Known rows, with every step that occurs
sazi, supus, laled: [ 0.42 -1.33 -1.39  0.36 -1.62  0.50  0.40 -2.42 -1.17 -1.79 -1.03 -2.74
  1.64  2.62  0.38  0.10  1.19  0.70  2.53  0.17 -1.76  0.62  1.42  1.99
  1.36  0.42  0.58 -0.17  2.17  0.92 -0.10]
supus, ritol: [ 0.65 -1.66  0.60 -0.23 -0.12  2.00 -1.71 -0.26 -1.29 -1.12 -0.49 -0.22
  1.10  0.87 -0.88  0.03 -0.37  0.73  2.37 -1.29  2.01  1.30  0.59  0.00
 -0.65  0.30  0.74 -2.06  0.49  0.77  1.99]
bagav, sugu, ritol, supus, sazi, vele: [-0.75  4.02 -0.15  1.12 -0.56 -1.32 -0.29 -0.31  0.00 -1.29  0.90 -0.32
 -0.40  0.80 -0.12  0.05 -1.91 -0.54 -1.04  1.21 -0.86 -0.07 -1.78 -1.31
 -1.49  0.06 -1.00  1.13 -0.04 -1.47 -2.20]
mekog, supus, sazi: [ 0.87 -0.77  0.07 -0.85 -0.45  2.60  1.57 -2.06  0.65 -1.19 -1.21 -1.52
 -2.01  0.23 -0.14 -1.11  2.94  1.11  0.84 -0.27 -3.76  0.25  0.31  0.76
  1.17 -0.08  2.51 -2.11  1.53  0.37 -0.31]
mekog, miri, supus, bagav, sugu: [-2.17 -3.67  2.64  0.14 -1.61 -1.14 -0.01  1.40  0.86 -0.96 -0.15  0.62
 -3.20 -1.12 -0.18 -0.55 -1.22  1.41 -2.81  0.77 -0.25 -0.29  0.40  0.17
 -0.50  0.50 -0.39 -0.38 -0.03 -0.76 -0.31]
kozumam, ritol, supus, sazi, vele: [-0.23  2.90 -0.75  1.93  2.06  0.54  1.24 -2.04  2.49  0.76 -1.00 -2.61
  0.04  1.09 -1.96  1.22 -1.89 -0.65  1.15 -1.63 -1.27  0.56 -1.27 -0.19
  0.93  1.30 -0.21 -0.22  1.05 -0.85 -0.17]
supus, sazi, vele, ritol, sugu: [ 0.72  0.54 -1.63 -0.45  0.40 -1.94 -1.02 -2.92  1.39 -2.87 -0.50 -0.60
  1.18  3.32 -2.05  0.73 -0.23 -1.74  0.12 -0.07 -3.04  1.52  0.14  0.55
 -2.37  0.32  0.74 -1.16  2.23 -0.93 -0.46]
vele, ritol, sugu, supus, rabagu: [-1.15 -0.67 -1.50  0.02 -0.54 -0.91 -1.68  0.18  0.17 -0.15  1.49  0.49
 -0.36 -0.92  0.40 -0.10 -0.81  0.50  1.93  0.45 -0.89  1.66 -1.18 -1.59
 -0.28 -0.43  1.15  1.99  0.88  1.01  0.20]
miri, mekog, supus, ritol, sugu: [-2.70 -0.89 -0.85 -4.01 -1.30 -0.97 -0.41 -0.26  0.17 -0.91  0.75  0.98
 -2.30 -2.07  0.33 -0.25 -0.99  2.92 -2.32 -0.52 -1.20  2.22 -0.17  0.68
  0.39  0.78  1.11 -0.11  2.29 -0.84 -0.43]
supus, sazi, vele, ritol: [ 1.17  0.20 -1.17 -0.60 -0.16  0.66 -1.34 -2.95  0.81 -2.31 -1.35 -1.78
  1.09  4.17 -2.92  0.33  0.55 -1.86  0.77 -0.25 -2.94  1.18  1.42  0.62
 -1.88  0.05  2.31 -1.62  1.92 -0.14  0.01]
mekog, supus, sazi, vele, ritol, bagav: [-0.12  0.09 -0.75 -3.12 -0.09  0.79 -1.64 -2.80  1.10  0.37 -1.77 -0.07
 -0.66  0.26 -1.82  0.80  0.63 -1.87 -1.81  0.05 -5.09  0.70  0.34  0.12
 -0.24 -0.37  2.95 -0.48  0.75  0.24 -1.78]
sazi, vele, supus: [ 1.38  0.66 -2.03  0.56 -0.09  2.12  0.77 -2.01  0.25 -0.84 -0.77 -0.73
 -0.01  1.31  0.43 -1.03  2.26 -1.38 -0.68 -0.15 -3.59 -0.87  2.53  1.73
 -0.70 -1.13  1.05  0.01  0.97  1.39 -1.17]
rabagu, supus, laled: [ 0.60  0.09 -1.35  0.98 -1.26  0.53  2.64 -0.82 -0.47 -0.32 -2.23 -1.69
  1.28  2.43  0.07 -1.60  1.20  1.04  1.84  1.29  1.29 -0.31  2.25  2.14
  2.20 -1.91  1.08 -0.52  0.84  0.31  0.27]
sutu, ritol, vele, supus, laled: [ 1.35  2.56 -0.86 -1.12  0.23 -2.50 -0.26  0.34 -1.34 -1.79  1.44  1.02
  2.72 -0.38 -1.83 -1.13 -0.86  0.49 -1.31 -0.91  1.98 -1.68  0.80  0.61
 -0.19  0.05  1.12  2.74  0.33 -0.35  0.19]
rabagu, supus, ritol, bagav: [ 0.46 -0.58  0.07 -0.75  0.60  0.60 -0.17  0.13  0.43  3.70 -1.81  0.63
  0.36 -0.23 -0.13  0.80  0.22 -0.11 -0.14 -0.72  3.06  1.08 -0.17  0.20
  1.31 -1.49 -0.29 -1.09 -0.71  0.15  0.42]
sugu, supus: [-0.91 -1.45 -0.29  2.03 -0.44  2.28  2.13  0.60 -0.10 -0.04  2.19 -0.91
 -1.36 -0.09  1.74 -1.81  2.23  0.38  1.76  1.08 -0.67 -1.43  0.62 -0.82
  1.42 -0.46  0.02 -0.91 -0.56  2.50  1.06]
vele, ritol, bagav, supus, sazi: [ 2.29 -1.67  1.50  0.43  0.24  0.74 -1.05 -0.44  0.73  2.00 -2.40  1.17
  1.12  0.53 -0.19  0.45  0.32 -1.84  0.08 -0.30  2.36  0.53 -0.97 -1.18
 -1.56 -0.30  1.34  1.45 -0.98 -1.60 -0.52]
rabagu, supus, bagav, sugu, ritol, vele: [-0.66  2.05  0.41 -0.92  0.90 -2.39  0.46  2.85 -0.39  3.10 -0.46  1.18
  1.03 -0.95  0.48  1.29 -1.53 -0.63 -2.21  1.54  1.88 -0.71 -0.05  0.06
  0.68 -0.50 -2.43  0.43 -2.58 -1.22 -0.43]
sugu, supus, sazi, vele: [-0.22  1.20 -1.16  0.61  0.10  1.56  1.45 -2.22  1.43 -0.56  1.27 -2.61
 -1.69  2.66 -0.51 -1.01  1.12 -1.75  0.17  1.33 -4.39 -0.51  0.91  0.37
  0.07 -0.11  1.72 -2.76  1.32  1.01  0.26]
kozumam, ritol, vele: [-0.91  1.26  0.40  2.05  2.18 -0.90  0.12  1.48  0.93 -0.65  0.20 -0.32
  1.84 -1.18 -0.55  1.00 -1.45 -0.41  0.83 -1.73  0.73 -1.30 -0.65 -0.39
  1.47  2.14 -2.45 -0.64 -1.09  0.58  0.49]
bagav, sugu, ritol, supus, sazi: [ 0.03  2.25  0.89  2.02 -0.91 -0.77  0.35  0.72 -0.37 -0.88  0.91  0.51
 -0.47 -0.15  0.83 -0.30 -0.95  1.28  0.69  1.21  1.38  0.02 -2.51 -2.07
 -0.94  0.06 -1.26  1.75 -0.57 -1.72 -1.26]
miri, mekog: [-1.05 -1.26 -0.04 -0.39 -2.00  0.34  1.32  1.01  1.02 -3.33  1.25 -0.57
 -1.91  1.66  0.23 -1.10  2.45  1.69  0.23 -0.06  0.85  0.61  2.20  1.55
  0.48  0.24 -0.54 -1.20  1.29  0.09  0.64]
kozumam, ritol: [-0.54 -1.46  1.58  2.70  1.22  1.25  0.14  0.92  0.30 -1.47 -0.59 -1.55
  0.61 -0.10 -0.22 -0.08 -0.45  0.94  2.46 -2.08  1.25  0.16 -0.12 -0.19
  1.05  0.74 -0.75 -1.04 -0.50  1.60  0.87]
sugu, supus, ritol, bagav: [-1.03 -1.76  0.72 -0.51  0.21  1.47 -1.44  0.67 -0.32  2.58  1.72  1.13
 -0.41 -1.67  0.66  0.25 -1.26 -0.43  0.86  0.58  1.31  0.29 -0.84 -1.78
  0.64 -0.18  0.41 -0.83 -1.41  1.34  1.52]
vele, ritol, sugu: [-0.15 -2.51 -0.89  1.16 -0.12 -1.69 -0.65  0.15 -0.31 -2.16  0.44  1.91
  1.78 -0.01  0.29  0.03  0.60  0.65  1.60 -0.29  1.11  0.82 -0.55 -1.28
 -1.28  0.00 -1.10  1.56  0.24  0.56  0.34]
rabagu, supus: [ 0.62 -0.21 -1.01  1.81 -0.23  1.54  3.41  0.12  0.63  1.12 -1.42 -1.33
 -0.72  1.30  0.80 -1.25  3.59  0.68  0.74 -0.15  0.92 -0.50  1.35  1.13
  2.06 -1.71 -0.71 -1.07  0.17  1.36 -0.08]
mekog, miri: [-1.26 -2.86  1.16  2.05 -1.92  0.78  0.47  0.36  0.85 -3.12 -0.30  0.65
 -0.99  0.10 -0.21 -1.51  1.10  1.80  0.59  0.10 -1.03 -0.28  1.46  0.48
 -0.40  0.42 -1.01 -1.26  0.72  2.02  0.77]
vele, supus, bagav, sugu: [ 2.58 -2.84  1.64 -0.39 -0.50  1.22 -0.31  0.48 -1.05  0.57 -1.50  1.66
 -0.05 -0.86  1.74 -0.22  1.48  0.78  0.24  0.81  0.08 -0.53  1.57  1.70
 -1.20 -1.16 -0.11  1.48 -1.33 -1.04 -0.04]

Rows
[ 2.00  0.32 -0.82  1.24  0.08  1.35  3.44 -1.51  1.88  0.93 -2.14 -2.25
 -1.19  2.95 -0.25 -1.01  3.30  0.64  1.34 -0.14 -0.10  0.50  0.69  1.29
  1.55 -1.41  0.65 -2.27  1.54 -0.46  0.13] => rabagu, supus, sazi
[ 1.94  1.30 -2.09  1.06  0.51  0.49  1.63  0.01  0.62  0.81  0.36  1.64
  1.30 -1.56  1.21 -0.46  2.23 -0.30 -0.13  0.10 -0.96 -2.26  0.83  0.48
  0.73  0.31 -1.06  1.36 -0.32  0.08 -0.35] => ritol, vele, supus
[-1.01  0.89 -0.95  0.93 -0.04 -0.95  0.45  0.52  1.15 -1.25  2.59 -0.62
 -2.34 -0.59  1.82 -0.49  0.62  0.51  1.99  0.61 -1.76  0.80 -1.02  0.04
  1.08 -0.35 -0.50 -0.88  1.16  1.37  0.34] => ritol, sugu, supus, rabagu
[ 0.19  1.31 -1.06 -1.89 -0.24  2.07  0.90 -3.28  0.89 -1.61 -1.36 -2.36
 -1.89  1.37 -1.10 -0.55  2.02 -0.88 -1.01 -0.07 -6.39  0.04  1.19  1.67
  0.47 -0.11  2.71 -2.83  2.11  0.63 -1.28] => mekog, supus, sazi, vele
[-1.20  0.78 -1.23 -0.54  0.63  0.73 -0.59  0.54 -0.57  2.27  2.15  0.56
  0.78 -1.71  0.14  0.06 -1.84 -0.38  0.20  0.66  0.08 -0.97 -0.58 -1.55
  0.87  1.18  0.03 -0.65 -0.67  0.72  1.60] => sugu, supus, ritol, vele
[-0.75 -1.61  2.12 -2.73 -0.82  0.63 -3.16  0.19 -1.60  0.38 -1.19  2.06
 -0.89 -3.45  1.09  0.66 -0.81  0.81 -1.69 -0.41 -0.36  0.33 -1.07 -0.23
  0.04 -0.19  0.49  0.02 -1.30 -0.07 -1.53] => mekog, supus, ritol, bagav, sugu
[-1.16 -1.09 -0.71  0.26  0.64 -1.23  0.51 -0.25  0.35  0.06  1.54 -0.37
 -1.70 -0.97  0.16 -0.15 -1.45  0.88 -0.69 -1.30  1.92  1.16 -2.10 -1.44
  0.23  0.44  0.65 -1.03  1.83 -0.92  0.14] => miri, supus, ritol, sugu
[-0.43 -0.11  1.37 -0.55  0.22 -0.68  0.59  2.40 -0.93  2.46 -1.15  0.22
 -0.09 -0.05  0.64  0.28 -0.73  0.40 -0.90  1.31  2.27  0.32  0.34  0.06
  0.28 -1.62 -1.09  0.06 -2.00 -0.47 -0.14] => rabagu, supus, bagav, sugu, ritol
[ 0.66 -2.74  1.52 -0.80 -0.55 -0.20 -0.91 -0.29 -1.26  0.02 -1.05 -1.08
 -0.13  1.04  1.33  2.14  1.56 -0.04  0.30 -0.28 -1.47  0.83  0.57  2.05
 -0.15  0.76 -2.29 -0.48 -0.19 -0.11 -0.35] => sazi, supus, bagav, sugu
[-1.97 -0.74 -1.65 -1.89  1.09 -1.98 -1.47 -0.65  0.07  0.52  1.32  0.77
  1.09  0.56 -0.84  1.45 -1.99 -2.54 -1.21  1.26 -2.62  0.58  0.84 -0.31
 -1.55  0.05  0.05  0.56 -0.31  0.87  0.48] => sazi, vele, ritol, sugu, supus, bagav
[-1.49 -1.25  2.01 -0.26 -0.03 -0.78 -0.17  2.59 -0.68  0.63  1.64 -0.35
 -2.16 -0.93  0.34 -0.06 -1.83  0.01 -1.67  0.63  2.10 -0.03 -0.87 -1.64
 -0.12 -0.24  0.48 -0.09 -1.30 -1.03 -0.16] => miri, supus, bagav, sugu, ritol
[ 1.34  2.39 -1.87  0.24  0.43  0.70  2.69 -2.68  2.12  0.66 -2.22 -3.20
 -1.07  4.12 -1.32 -0.44  2.32 -1.40 -0.74  0.09 -2.73  0.41  1.63  2.30
  0.87 -1.41  0.91 -3.06  2.07 -0.15 -0.87] => rabagu, supus, sazi, vele
[-3.52 -0.40  1.50 -0.37 -0.60 -3.25 -0.83  2.82  0.80  0.70  1.53  2.04
 -1.63 -2.95 -0.62  0.22 -4.34  0.39 -4.56  1.51  0.02 -0.81 -1.14 -2.01
 -0.59  1.54 -0.96  0.88 -1.03 -1.23 -0.73] => mekog, miri, supus, bagav, sugu, ritol, vele
[-0.09  0.28 -1.56 -2.47 -0.32  1.79 -0.81 -3.48  0.31 -0.72 -1.91 -1.61
 -0.70  1.12 -2.10 -0.31  0.79 -0.92 -1.10 -0.22 -5.87  0.77  0.96  0.44
 -0.50 -0.18  3.94 -0.54  1.98  0.39 -1.41] => mekog, supus, sazi, vele, ritol
[ 2.59  2.80 -0.46 -0.75  1.28 -1.91  0.52 -0.25  0.51 -0.66  1.58  0.61
  0.87  0.08 -2.23 -0.61  0.77  0.10 -1.67 -1.99  0.80 -0.94 -0.49  0.04
 -0.81  0.57  0.85  1.41  0.93 -1.01  0.17] => sutu, ritol, vele, supus, sazi
[ 0.25  2.50 -0.42  0.63 -1.45 -2.26 -1.37  1.43 -2.22 -1.45  0.52  2.28
  2.72 -1.67  1.48 -1.08 -3.00  0.65 -1.06  2.47  0.62 -1.62 -0.57 -0.82
 -1.07 -0.16 -0.19  3.56 -1.33 -1.48 -1.96] => bagav, sugu, ritol, vele, supus, laled
[ 1.74 -0.17  1.41  0.51  0.47  2.81 -0.28 -0.11 -1.53  1.63 -2.22 -0.88
  0.52  0.21  0.83 -0.74 -0.84 -0.42  0.10 -1.34  2.81  0.10 -0.24  0.16
 -1.12  0.25  1.37 -0.70  0.06 -0.75  0.64] => bagav, supus, ritol
[-1.76  0.66  0.24 -0.23  0.10 -4.00  0.60  0.93 -1.40 -3.38  4.02  0.03
  0.42 -0.01 -0.42 -1.68 -1.58  1.27 -0.29  0.05  2.13 -0.25 -0.86 -0.51
 -0.12 -0.29  0.28  1.23  0.63  0.85  0.86] => sutu, ritol, sugu, supus, laled
[-1.24  2.76 -0.91  1.04  0.74 -0.95 -0.02  2.39 -0.34 -0.76  2.66  1.11
  1.99 -0.89 -0.08  0.06 -1.06 -0.87  0.23  0.57  0.98 -1.28 -0.68 -2.29
  0.35  1.04 -1.60 -0.16 -1.34  1.11  0.58] => sugu, ritol, vele
[ 0.44 -1.73 -0.87 -0.64 -0.19  1.67 -1.58 -2.07 -1.29  0.88 -0.84 -1.95
  0.67  1.02  0.00  1.24  0.26  0.60  1.45 -1.97 -0.97  2.13 -0.34  0.35
  0.20  1.10  0.23 -0.77  2.03  1.08  0.46] => sazi, supus, ritol
[ 1.44  2.10  0.30 -0.03  1.30  0.80 -0.34  0.40 -0.97  2.34 -1.50  0.19
  1.72 -0.91  0.55  0.26 -1.80 -1.49 -1.24 -1.03  2.52 -1.11 -0.71  0.08
 -0.76  1.44 -0.18 -0.31 -0.47 -1.63  0.26] => bagav, supus, ritol, vele
[ 2.36  3.16 -2.17 -0.26 -0.02  0.62 -0.35 -0.07  1.18  0.70 -0.25  0.43
  0.29 -1.05  0.31  0.20  1.40 -0.35  0.83 -0.34 -2.03 -0.62  0.86  1.36
  1.12  0.04  0.60  0.82  0.83 -0.20 -0.39] => ritol, vele, supus, rabagu
[ 0.82  0.21  0.30  0.06  2.97 -0.17 -0.11  1.03  0.98  3.11 -1.08  0.97
  2.25 -2.57 -0.38  1.80 -2.29 -0.37  0.15 -1.20  0.24 -0.77  0.00  0.17
  0.88  1.56 -0.88  1.26 -1.55 -0.77  0.92] => kozumam, ritol, vele, supus, bagav
[ 0.19 -1.26  2.51  1.16 -0.89 -0.79 -0.46  0.81  0.84 -0.57  1.19  1.24
 -1.77 -0.62  2.06 -0.07  1.22 -0.61 -0.26  1.78 -0.15 -0.93 -1.26 -0.37
 -0.04 -0.52 -1.75 -0.82 -1.79 -0.77 -1.19] => ritol, bagav, sugu, supus, sazi
[-1.03 -1.42 -0.08  0.10 -0.02  2.53 -0.45  0.03 -1.20  1.30  1.45 -0.49
 -0.49 -0.50  0.39 -0.95 -0.96  0.75  1.69  0.28  0.39  0.26 -0.12 -1.48
  0.33  0.01  1.44 -0.94 -0.03  1.47  1.98] => sugu, supus, ritol
[-0.89  3.37  0.62  1.25 -1.55 -0.33 -1.41  1.96 -0.71 -1.00  1.20 -0.04
 -1.20 -1.15  0.92 -0.09 -1.64  1.27  1.28  0.58  1.40  0.62 -2.17 -1.50
 -0.15 -0.51 -0.87  2.27 -0.57 -0.50 -1.40] => bagav, sugu, ritol, supus, rabagu
[ 0.31  2.10 -1.86 -0.73  0.98 -0.20  0.74 -0.01  0.08  3.35 -1.42  0.10
  1.44 -0.13 -0.67  0.71 -0.57 -0.06 -0.67 -0.63  1.80 -0.07  0.04  0.42
  1.53  0.00 -0.67 -0.82  0.12 -0.41  0.42] => rabagu, supus, ritol, vele
[-0.06  0.84  2.45 -1.08  0.54 -2.18 -0.06  2.10 -1.29 -0.74  1.90  0.86
 -0.14 -0.37 -1.53  0.87 -0.37  0.91 -0.86 -1.41  4.55 -0.35 -0.68  0.08
 -0.67  0.10 -1.84  2.12 -1.60 -0.90  1.00] => sutu, ritol, supus, bagav, sugu
[-0.60  0.54 -1.81 -1.48  0.63  0.42 -0.96 -1.24  0.23  1.56 -0.63  0.10
  1.85  1.41 -2.46  2.06 -1.16 -2.28  0.12  0.21 -0.86  0.38  1.56  0.02
 -0.86  0.12  0.31  1.79 -0.41  0.18  0.76] => sazi, vele, ritol, supus, bagav
[ 0.92  0.61  3.15  0.03  1.20 -1.28 -0.11  2.22 -0.52 -0.25  1.01  0.49
 -0.29 -0.55 -0.21 -0.44  0.82 -1.35 -2.49 -2.40  4.85 -1.08 -0.90 -0.40
 -0.78 -0.53 -0.55  0.72 -1.69  0.30 -0.28] => sutu, ritol, bagav, supus
[ 0.07 -1.01 -1.60  1.64 -0.61  1.43  0.69 -0.41 -0.13  1.18 -0.14  1.05
  1.40 -0.15 -0.62  0.12  1.02  0.83  2.58 -0.28  2.09 -0.03 -0.41 -1.98
  0.16 -0.07 -0.01  3.76 -0.37  0.46  0.56] => vele, ritol, supus
[ 0.41 -1.70  2.88  1.29 -1.15 -1.17 -1.28  1.91 -0.29 -2.69  0.27  2.20
 -0.33 -0.70  2.17  0.48  2.13 -0.52 -0.07  0.44  1.89 -1.19 -0.13  0.66
 -0.42 -0.59 -3.52 -0.62 -2.45  0.08 -1.39] => ritol, bagav, sugu
[-1.33 -3.36 -0.43 -0.57  0.65 -1.41 -0.60  0.84 -0.24  1.41  1.59  2.10
  0.98 -1.13  0.44  0.80 -1.09 -0.09  0.97  1.29  0.35  0.84 -0.63 -1.76
 -0.78  0.02 -0.13  1.91 -1.06  0.55  1.65] => vele, ritol, sugu, supus, bagav
[ 1.15  0.13  0.90  0.73  1.10 -0.12  0.05 -0.10 -0.96  1.02 -1.41  0.43
  0.56 -0.65  1.86 -0.15 -1.66 -0.30 -0.56 -1.10  2.65  0.60 -1.75 -0.01
 -1.52  0.47 -0.44 -0.34  0.46 -1.50  0.00] => bagav, supus, ritol, sugu
[-0.37 -2.40  2.39 -2.30 -0.66  1.02 -0.62  0.74 -1.55 -0.57 -1.29  0.57
 -1.35 -1.83  1.13  0.34  1.24  0.81 -0.87  0.65 -2.10 -0.56  1.10  1.62
  0.44 -0.25 -0.06 -0.64 -1.42  0.14 -0.48] => mekog, supus, bagav, sugu
[ 0.46 -0.48  1.37  0.38 -0.09  0.04  0.98  1.05 -0.25  0.62  0.03  1.14
 -0.14 -0.50  0.80  1.49  0.62  0.55  1.25  0.84  2.05 -0.81  0.05  0.81
  0.30  0.20 -2.88  1.18 -1.86 -1.44  0.73] => ritol, supus, bagav, sugu
